Each row was made from one path, in order. Every step used is in the known rows, and no mark comes twice. Write each row's path.
Known rows:
C-N: [-21.7 -11.9  -5.9   9.6   0.7 -32.4  14.9   7.1  -0.9  -7.6  20.2  -5.6
  10.0  16.8  12.5   1.3 -11.4  12.1  15.7  15.0   1.2 -21.7]
M-Z-V: [-14.1  24.5  14.5   3.9 -25.5  17.0   8.5   8.9  34.4   6.7   4.9 -23.9
  -0.5  -8.4   7.7 -33.6 -27.9   7.7 -13.2   9.0  17.6   6.2]
N-W: [ 14.0   6.2   8.7  -8.5  10.0  -9.9  -7.6  25.8  10.2  13.1  13.6   9.1
 -22.2   3.5   9.1  12.5   1.5  14.6 -12.6 -11.6  -0.6  15.3]
Z-V-T: [ 11.2  19.9 -32.9  22.0 -15.7  25.1  15.1  11.9  19.6 -22.3   0.3   0.8
   1.3   2.2  15.5  -4.4  -5.1  -7.9  -5.0  -2.3  -0.1  22.3]
N-C-T-V: [ -0.5  27.5 -13.3  -9.0 -10.0 -58.6  -5.7 -15.6  20.2  14.3  36.8   1.9
  25.5  10.6  31.3  -2.8  -4.2  28.1  -6.9 -38.0 -22.5  41.1]
T-V-N: [ -4.0  17.6  -2.1  -7.6 -26.7 -18.1  21.4 -11.6 -13.2   6.9  39.6 -16.5
  26.4 -31.9  26.3  19.8  18.5  20.9   1.4   2.7  20.5  25.4]
C-N-W: [ -5.8  -5.2   5.0  -0.6  10.1 -43.7   4.2  32.9  10.0   6.2  32.9   3.1
 -10.3  20.4  20.5  13.6  -9.5  27.4   2.5   2.7   0.2  -5.7]
W-T-C-N: [  7.4  -9.0  -3.7 -10.4 -25.0 -53.0  37.0 -21.0 -21.0   0.7  -2.7   0.4
  51.7  15.6  45.3   2.2 -32.4  -6.5  20.5  -9.0  22.3   5.3]
M-Z-V-T: [ -0.9  19.4  -1.5  30.4 -20.8  29.3  17.1  12.9  17.1 -21.2 -15.9 -24.4
  -5.0  11.7  17.0 -28.2 -28.4   5.6   4.8   4.3  23.1  15.7]
Z-M: [  0.1  11.2 -24.5   5.2 -21.5  -3.3   8.8  -8.2  -8.0  -6.7  17.0  -0.3
 -16.4  25.5 -14.8  -3.5  12.9  -4.3   3.7   0.9 -30.0  13.0]
V-T-C-N: [  5.0  -2.2 -15.0  17.1  -7.6 -37.1  14.5   4.7 -10.6 -16.1   1.4  11.4
  21.1  26.0  44.4   5.4 -19.3  14.3  26.2   4.1  18.8  -8.4]
Z-V-N: [  0.6   7.5 -22.1   0.0 -34.5   8.0  34.8   6.9   2.5  -2.9  42.3 -16.1
  10.3 -32.2  17.6 -11.6   3.2  11.4  -9.3  15.5  -1.4   9.0]
T-W-N: [ 30.0   5.0  30.9 -15.6 -25.8 -15.3  18.0 -21.1 -12.2 -12.7   3.9  10.3
  11.9 -16.8  26.6   5.8   9.5  21.6 -21.5   0.1  29.4  27.0]
Z-V-T-C: [ 24.6  36.8 -26.7   4.4 -24.7   8.0  11.9   5.9  25.9  -1.2   2.8  15.4
  16.4  -9.8  37.2  -5.3 -11.5  -5.5 -13.2 -10.0   9.4  25.0]
C-T-V-N: [ -0.3  -6.8 -21.4 -12.3 -22.2 -40.7  28.3 -10.2 -21.5  -6.9  36.7 -26.7
  36.2  -8.4  36.5  20.6   0.5  14.5  21.3 -10.2  -5.1  41.5]
T-W-N-V: [ 19.9   7.9  39.2 -11.5 -33.0 -25.9  32.7   0.3  -3.4   8.5  27.3  34.2
   7.7 -23.0  12.4  32.4   1.8  28.9 -47.1   5.5  53.7  14.6]
V-N: [  3.5 -19.8  -3.6   5.4 -14.9  -5.2  26.2   0.0 -33.2 -11.6  19.1 -15.2
   2.3 -13.1  15.8   0.1   3.6  17.4  12.9  15.1   6.8  -1.2]
M-Z: [-13.4  -4.5  32.1   7.9  -3.4   3.9   1.2   2.8  -0.8  -0.8 -16.0 -26.4
  -6.7   9.9   1.7 -23.7 -25.1  15.4   9.3   8.8  26.4  -7.7]
W-T-V: [  3.1  23.1  -1.6 -14.9 -26.6 -14.8  21.9 -34.3  -8.2   6.4  -4.6 -14.6
  49.6  -7.2  22.8  22.0  -2.2 -20.0   1.3 -29.9  24.8  51.3]
C-T-W: [ 31.1 -11.0  -7.8 -14.1 -18.2 -15.5   1.9   0.3  -5.0  -2.0  -5.1   6.3
  -2.0  13.4  31.6  23.3 -11.3   7.2  -5.6 -35.8 -19.8  36.0]

Write each row's path:
[ 46.5  16.3  19.4  18.3 -22.1 -28.3  14.5 -23.1 -17.1 -33.1  -1.2  24.5
  -0.7   7.8  49.3 -13.3   9.0  46.0 -19.0 -18.1  29.9  37.3] -> V-T-W-N-C
[ -7.0   5.2   0.1  -8.7 -10.9 -50.2   7.2   2.6   6.0  11.8  22.2  11.5
  26.9   6.1  32.9  -0.7 -13.9  17.5   8.1   8.7  11.4 -18.5] -> T-C-N
[  6.1 -19.1   2.8  -1.6  -2.7 -45.2  31.9  11.0 -18.6  -8.6   5.1  -8.2
  16.0  28.8  33.1  12.4 -25.4   5.3  14.2 -13.1   9.8  19.5] -> C-N-W-T
[ 26.7   8.8   4.9  22.2 -26.1   7.4  14.9  20.1  -2.5   1.3   1.7  39.5
 -21.8   4.6  18.6  54.8  -3.8  19.1 -31.4 -22.9  39.4  18.9] -> N-V-T-W
[ 21.7   4.9  19.2   5.6 -17.6 -38.7  44.2   3.3 -18.1  -9.6  11.9  34.5
  26.9  -0.9  24.4  15.1 -12.6  16.1 -10.4  21.8  61.6   7.6] -> W-N-V-T-C
[  5.2 -13.8  11.7  23.0  -8.9 -22.9  49.4   9.2 -24.2 -30.2   8.8  19.2
  10.3   9.4   2.2  16.1  -3.9  13.0  -1.6  25.7  49.1   5.1] -> W-N-V-T
[  7.6  30.2  10.1  11.2 -19.4 -30.7  18.8  39.2  33.8   4.7  19.8  -4.5
   0.4  20.7  58.4 -15.9 -45.7  35.1  -3.1   2.4  34.9  11.1] -> M-Z-V-T-C-N-W
[ -0.3  17.6   2.8 -15.5 -16.6 -56.5  28.3  -0.3   3.4  10.5  25.9 -10.0
  39.0  12.6  43.5  36.3 -11.8   7.3   3.0 -25.9  25.4  44.6] -> C-N-W-T-V
[ -7.9  -4.1  28.3  -2.0 -12.8 -34.7  41.3   4.1  -8.3   0.3  30.9  16.5
  15.4 -12.9  -8.3   9.7  -3.6  16.2 -21.7  29.8  43.0  -4.3] -> W-N-V
[ 29.6  24.3  27.6  13.3 -47.2  14.3  35.7  -7.0   7.4 -34.2 -13.9 -13.5
   6.4  -5.1  44.0 -24.2 -18.1  26.0 -17.5   3.3  54.5  42.5] -> M-Z-V-T-W-N
[ 39.2   6.3  -3.3  16.2 -18.4  19.9   0.9  -1.4 -12.9 -20.5 -25.4  17.3
 -15.5   8.6  31.8  27.5   4.9   9.8  -9.8 -28.1  17.0  32.0] -> V-T-W
[ 38.1 -12.7  -6.4   1.4 -32.0 -44.3  16.0  -8.5 -29.0  -7.2  31.6   4.1
  -4.8   5.5  56.6  -1.1  -7.7  55.8 -10.6 -36.6 -20.1  32.9] -> V-N-C-T-W
[ 35.0  15.7  22.6 -20.2 -50.4 -16.4  48.4   6.8  -8.8  19.8  11.6 -28.9
  24.7 -18.2  62.0 -18.8 -47.7  20.6  -6.7 -13.1  43.6  46.8] -> M-Z-V-N-W-T-C
[  5.1  -1.1  -1.3  33.2 -23.7 -24.0  29.4  25.8  -3.4  -7.4  21.2  34.9
  -9.6  18.7  30.1  55.4 -13.2  30.9 -18.4  -8.4  38.8  -2.3] -> C-N-V-T-W
[ 14.3  -1.3 -13.1 -23.1 -11.9 -49.3  22.0  16.5 -11.7   6.4  50.2 -16.8
  14.6  -4.5  44.3  32.8   1.3  30.7   8.7 -21.4  -7.0  56.4] -> C-T-V-N-W
[ 32.5 -24.7   1.3  -6.3 -17.5 -18.3  44.5   2.5 -50.5 -10.7   4.3 -18.9
   8.8   2.1  35.7  14.0 -11.4   8.4  12.6 -13.7  16.5  38.2] -> V-N-W-T
[ 42.7  -1.0  14.7  10.2 -22.7  -2.8  26.0 -16.7 -29.7 -42.0 -18.1  10.7
   7.1   4.7  38.7   9.6   7.6  19.3  -4.9  -3.7  36.9  37.4] -> V-T-W-N
[ 33.2   5.7  -4.9  -5.1 -18.0 -40.0 -10.8  -6.2   5.2   1.9  13.2  19.5
  -8.6  18.6  41.2  -0.5 -12.8  38.0 -21.6 -51.4 -28.9  36.4] -> N-C-T-W
[ 11.3 -14.7   4.1  -5.0  -3.2 -69.6  24.5 -18.2 -15.6 -26.2  20.9  -1.5
  22.3  23.8  24.8 -40.4 -12.3  29.8   8.2  -2.5 -14.9  23.3] -> W-N-C-T
[-21.3 -15.6 -12.6  39.8  -2.9 -33.2  37.0  29.6  -7.3 -15.5  23.6  18.7
   1.0  30.2   8.3  32.7 -20.1  17.4   8.2  15.0  29.7 -21.9] -> C-N-V-T
